Known rows, with every way that one mark hangs from another
[moter gubef muge]: [-11  13  21  13 -32   5  34 -24 -32  59 -19  -3  64 -12  -2   8 -14  -5
  25 -14  28 -38  18 -23 -53 -10 -27]
[potul pubib [vilez vadise]]: [ 38 -19 -48  42 -25 -48  -8  29   3  58 -32  25  71   1  52 -17 -15  -8
 -12   1  40  16  23 -23  11 -65 -50]
[moter [gubef fizi] [muge gome]]: [  9  -2  23 -15  -2 -41  43 -23 -19  38 -35  23  35  -4   9  33 -22 -20
  40 -29  42 -39  39  -2 -71 -19 -44]
[vilez [potul pubib] [vadise gelede]]: [ 76 -61 -29  42   0 -31  24  50   8  47 -14   4  84   1  -4 -30  10  -2
 -14 -15  60  31   4   6  48 -53 -20]
[kasaf [diboz dogopez fizi [ragus pufa]]]: [  8  -1  27   6  -3 -14 -48 -45  -1 -22 -21  -1 -22   8  27 -16 -25 -23
 -10   2   1  -3 -42 -32 -18   1  34]
[kasaf diboz]: [ 23 -18  18  49  -1 -27  17 -26  -2  41 -26  43  63  25  20 -47  30  12
  -4  10  11  10   6 -36  -6  20   9]
[voger pufa sarir]: [-25  21  22  12  -4  -4  42  -7 -31  43 -23  33  67  47  19 -57  -2  42
  33   3  -7 -17 -13  18  -5  19 -33]
[sarir voger]: [-11 -19 -24  21   4 -28  44 -10 -41  54 -21  17  66   3  -3 -44  27  26
   1  29 -15 -21  22  -2   8  44 -26]
[vilez [vadise gelede]]: [ 38 -62  -7  38   5 -18  40   3 -16  72   5  10  52  16  -9 -27  43  22
 -18   1  34  11  -6  -6  25 -12  -5]
[dogopez diboz gelede]: [ 14 -31  26  11 -29 -42  60   0 -22  51  -8  -7  27  51  -2 -28  46  35
  -1 -21 -25 -21  41 -48  39  30 -11]
[gubef [fizi [diboz [dogopez gelede] kasaf [ragus pufa]]]]: [-14  -2  35 -39  29  14 -16   2  -6 -77  19   7 -53   9 -20  42  -8   2
   8  -1 -11 -14   0   0  15  18  -3]
[sarir [voger pufa]]: [-37   4  -7   3  -1 -15  38 -21 -58  43 -34  15  74  19 -16 -50   2  45
   2  29  -8 -30   4  23   5  42 -26]
[diboz fizi ragus]: [  2  12 -15  11  -1  -9  -5 -30  15  17  -9 -10  11  -1  32 -13   0  -2
  -6  10 -11  11 -19   5 -11 -18   9]
[vadise gelede]: [ 13 -45  11  36  16 -15  68   1 -17  62  -6  19  48  19  18 -24  37  19
  11  10  14  -1   6  -4  14  17   4]
[dogopez [diboz [fizi gubef] kasaf [ragus pufa]] gelede]: [-23 -25  19 -24  -4 -15 -21  -2  14  -3  29 -19 -56  19 -49  57 -15  -3
 -16 -31 -41 -39   1 -28  24 -22  17]
[gubef [fizi [diboz dogopez kasaf [ragus pufa]]]]: [ -5  17  24 -31  28  24 -23 -12   1 -69   0  19 -44   3 -11  27 -27 -10
  12   3  17  -1 -10   9   4  12 -11]
[fizi [diboz [dogopez gelede] kasaf [ragus pufa]] gubef]: [-48  13  15 -35  19  31 -38  51 -12 -44  38  -6 -64   2 -35  47 -12 -16
 -11   7 -34 -10 -21  21  -4  18  10]
[vilez potul vadise]: [ 63 -33 -17  25 -10  -8  11   9  -4  41   6  12  98  14 -23 -46  35  12
 -38   0  45  35  14 -16  21 -20 -29]
[kasaf [diboz [dogopez gelede] fizi ragus]]: [ 14   3   1   2 -22 -11 -27 -18  15 -30  -3 -40 -28 -16  28 -27   7  -7
 -12   0 -24   9 -22 -13  -8  -2  49]
[kasaf [diboz fizi]]: [ 24  -7   0  47  -4 -23   5 -40  17  29 -29  20  35   3  18 -31  13   6
  -3  -3   6   9 -13 -32  -3   0  22]
[kasaf [diboz [dogopez gelede] [fizi gubef] [ragus pufa]]]: [-14 -25  30 -10  16 -18 -40   5  -6 -21   3  -8 -46   4 -14  22 -22 -19
 -21  -2 -24 -17 -45 -22 -27  -2  46]
[diboz dogopez kasaf]: [  2  15 -42   4 -29  21   7   4   9  10  19 -23  21 -12  19 -19  11 -13
  14   9   3  24  26   2   9   6  -2]
[moter [gubef fizi]]: [ 10 -26  22   4  25 -31  53 -29 -13  39 -33  35  52  -4 -12   4  -9  16
  17 -15  37 -18  36 -18 -30   0 -22]
[fizi [diboz [dogopez gelede]]]: [-10  17   4  -2  -8   6  29  39 -30   0  -1 -17  -9  11   9 -20  34  18
   6   3 -23   6   1   3  17  53  -6]
[fizi [diboz kasaf [ragus pufa]] gubef]: [-43  13  19  -7  38  27 -39  19   0 -14  18  42 -26  14 -33  41 -18 -10
 -12  13 -12  -5 -25  20 -13   4  -6]
[diboz [dogopez gelede] fizi kasaf]: [ -4   8 -50  -7 -30  11   2   4  21  -9  36 -57 -15 -27   6  13  14  -8
  12  -8 -26   9  15  -5  26  -5  18]
[dogopez [diboz fizi kasaf]]: [ 19   8 -28  13 -41  -5  14 -32  33  25  -2 -29  -6   0  -8  -5   6   9
   6 -33  -6  -4  30 -26  46 -13   1]

Rows
[ -9  18 -45 -22 -30  21 -30  -3  30 -38  41 -69 -41 -34  17  13   1 -17
   1   2 -36  13   2  15   9 -23  29]
[diboz [dogopez gelede] fizi kasaf ragus]
[ -9   7 -27 -21 -27  18 -16  10  11 -27  44 -46 -13 -12  21  -3  19 -12
   2  14 -32  15  21  11   5  -3  18]
[diboz [dogopez gelede] kasaf ragus]
[  0  38 -55 -15 -29  32 -37 -18  38 -30  22 -57 -33 -40  28  -2 -18 -27
   3   5 -10  26  -6  23  -1 -28  23]
[diboz dogopez fizi kasaf ragus]
[  0  21  -1 -35   8  29  -4  14  17 -76  19 -20 -53 -23 -10  17   3   5
  10   2  -9  12  10  29  13   8   3]
[gubef [fizi [diboz [dogopez gelede] kasaf ragus]]]
[-15  28 -20  -7 -19  31   4  34  -1 -25  28 -27 -23 -11  -5   0  30   6
  10   1 -25  12  17  12  29  35   0]
[fizi [diboz [dogopez gelede] kasaf]]
[ -8 -11  60 -35  39 -11   8   7 -34 -53 -10  19 -39  30  -7  21  -5  13
   3   2  -9 -19 -16  -8   2  37 -10]
[gubef [fizi [diboz [dogopez gelede] [ragus pufa]]]]
[ 22   9   8  14 -22  -1 -22 -19   3 -10 -19  -6   6  -2  42 -58   3 -12
  -9  17   6  24 -11  -7 -24  10  30]
[kasaf [diboz dogopez ragus]]
[-14  -7   6 -16  -4  -4 -30 -17  22   6  10  -8 -48  12 -39  42 -35 -13
 -13 -27 -15 -25  -7 -18  13 -30  10]
[dogopez [diboz [fizi gubef] kasaf [ragus pufa]]]
[-44   1  40 -31  29   7 -15  55 -40 -20  10   5 -51  23 -21  27  -7  -4
 -15  10 -32 -16 -37  13 -17  37   4]
[fizi [diboz [dogopez gelede] [ragus pufa]] gubef]
[-22  14 -50 -31 -13  28 -31  32  33 -29  47 -64 -57 -46 -14  37 -14 -24
  -7   2 -35  13 -10  34 -11 -33  35]
[diboz [dogopez gelede] [fizi gubef] kasaf ragus]
[  5 -29  60  30  19 -32 -25 -47 -16  11 -20  58  38  49  21 -24   5  -2
 -15  16   0 -11 -19 -46 -20  12  13]
[kasaf [diboz [ragus pufa]]]
[  6  -2   0  23  14  -9 -26 -14  30  10 -18  13  -7 -17  -2  -8 -18  -9
 -21   7   0  13 -39   6 -37 -27  38]
[kasaf [diboz [fizi gubef] ragus]]
[ 46 -54 -35  48 -11 -43  20  36   0  64 -24  20  55  -7  46 -12  -7  -1
  -7  -4  54   6  15 -11  26 -67 -31]
[potul pubib [vilez [vadise gelede]]]
[  6  24   3  -6  27  23  -2 -17  29 -46  -3  27 -13 -11  -9  11  -3  11
   8   8  13  16   6  28   5  -7 -11]
[gubef [fizi [diboz kasaf ragus]]]
[ -5  -4 -32  -4 -28  10  15  17   2   2  38 -33  13  -5  11  -3  31  -3
  12   5 -23  11  34  -9  19  14   5]
[diboz [dogopez gelede] kasaf]
[-30  -5 -11  -6  26   7 -40 -11  22   1  26  12 -18  -2 -23  55 -31 -24
 -10   5 -13  -9 -26   3 -17 -37  10]
[diboz [fizi gubef] kasaf [ragus pufa]]
[ 14  28  12 -23  18  15  12   4  -4 -44 -30   1 -31  -9  13 -19 -12   6
   8   9  19  19 -13  30 -11  19  -8]
[gubef [fizi [diboz dogopez ragus]]]
[ 39 -61  -9  38  -4 -16  35   6 -16  65   1  22  52  -2  22 -21  28  18
 -23   7  54  -1  18 -17  14 -33 -19]
[potul [vilez [vadise gelede]]]
[ -2  -9  63  -5  59 -17   9 -24 -23 -22 -32  66   1  42  -6  15 -10  17
   2   8  14 -15 -21  -8  -6  21 -24]
[gubef [fizi [diboz [ragus pufa]]]]
[ -6  39  10 -23  -2   5  11 -11   5 -12 -18  19 -13 -32 -18  56 -27 -23
  43 -38  38 -31  36  25 -50 -17 -42]
[moter [gubef [fizi [diboz kasaf]]] [muge gome]]
[-20  41 -38  -8  -3  49  -3  55   9  -9  14 -10 -31 -29 -25   8  -8 -12
   5   4   2  24  -4  40  -3  20  -2]
[fizi [diboz dogopez kasaf] gubef]
[ -5  -6  20  -1  15  -8 -47  -9   3 -14 -15   4 -39  -4  -4   7 -42 -30
 -19   2   2  -4 -54 -13 -38 -10  39]
[kasaf [diboz dogopez [fizi gubef] [ragus pufa]]]
[ -6  16  10  -2  25  15  19 -18  11 -11 -15  31   4 -31 -40  27 -14  15
  20 -23  30 -10  33   9  -8   4 -21]
[moter [gubef [fizi [diboz kasaf]]]]
[ 19  18   8  -7  18   6  43  12 -12 -16 -35  14  -6   0   2 -18  -2  16
  18  -1  29  14   1  12   4  37 -20]
[gubef [fizi [diboz dogopez]]]
[-29  35 -17  -3  17  42 -25  32  23 -13  18  14 -25 -18 -23  16  -6  -6
 -10  16 -11  20 -14  50 -15  -6   2]
[fizi [diboz kasaf ragus] gubef]
[-20  39 -14 -24 -18  39 -27  27   7 -53  33 -40 -48 -18   6  -2  18  -3
  -1  11 -34  16   2  31  15  18  13]
[fizi [diboz [dogopez gelede] kasaf ragus]]
[ 14  20 -23  -4 -41   4 -16 -40  42  -3   5 -41 -32  -8   3  -6  -7   0
  -5 -24 -15   2  16  -7  31 -30  12]
[dogopez [diboz fizi kasaf ragus]]
[-33  18  21 -27   2  25 -39  15 -15 -54  33 -12 -49  13  -4  24   5  -7
  -2   6 -36  -9  -9   2  16  28   5]
[fizi [diboz [dogopez gelede] kasaf [ragus pufa]]]
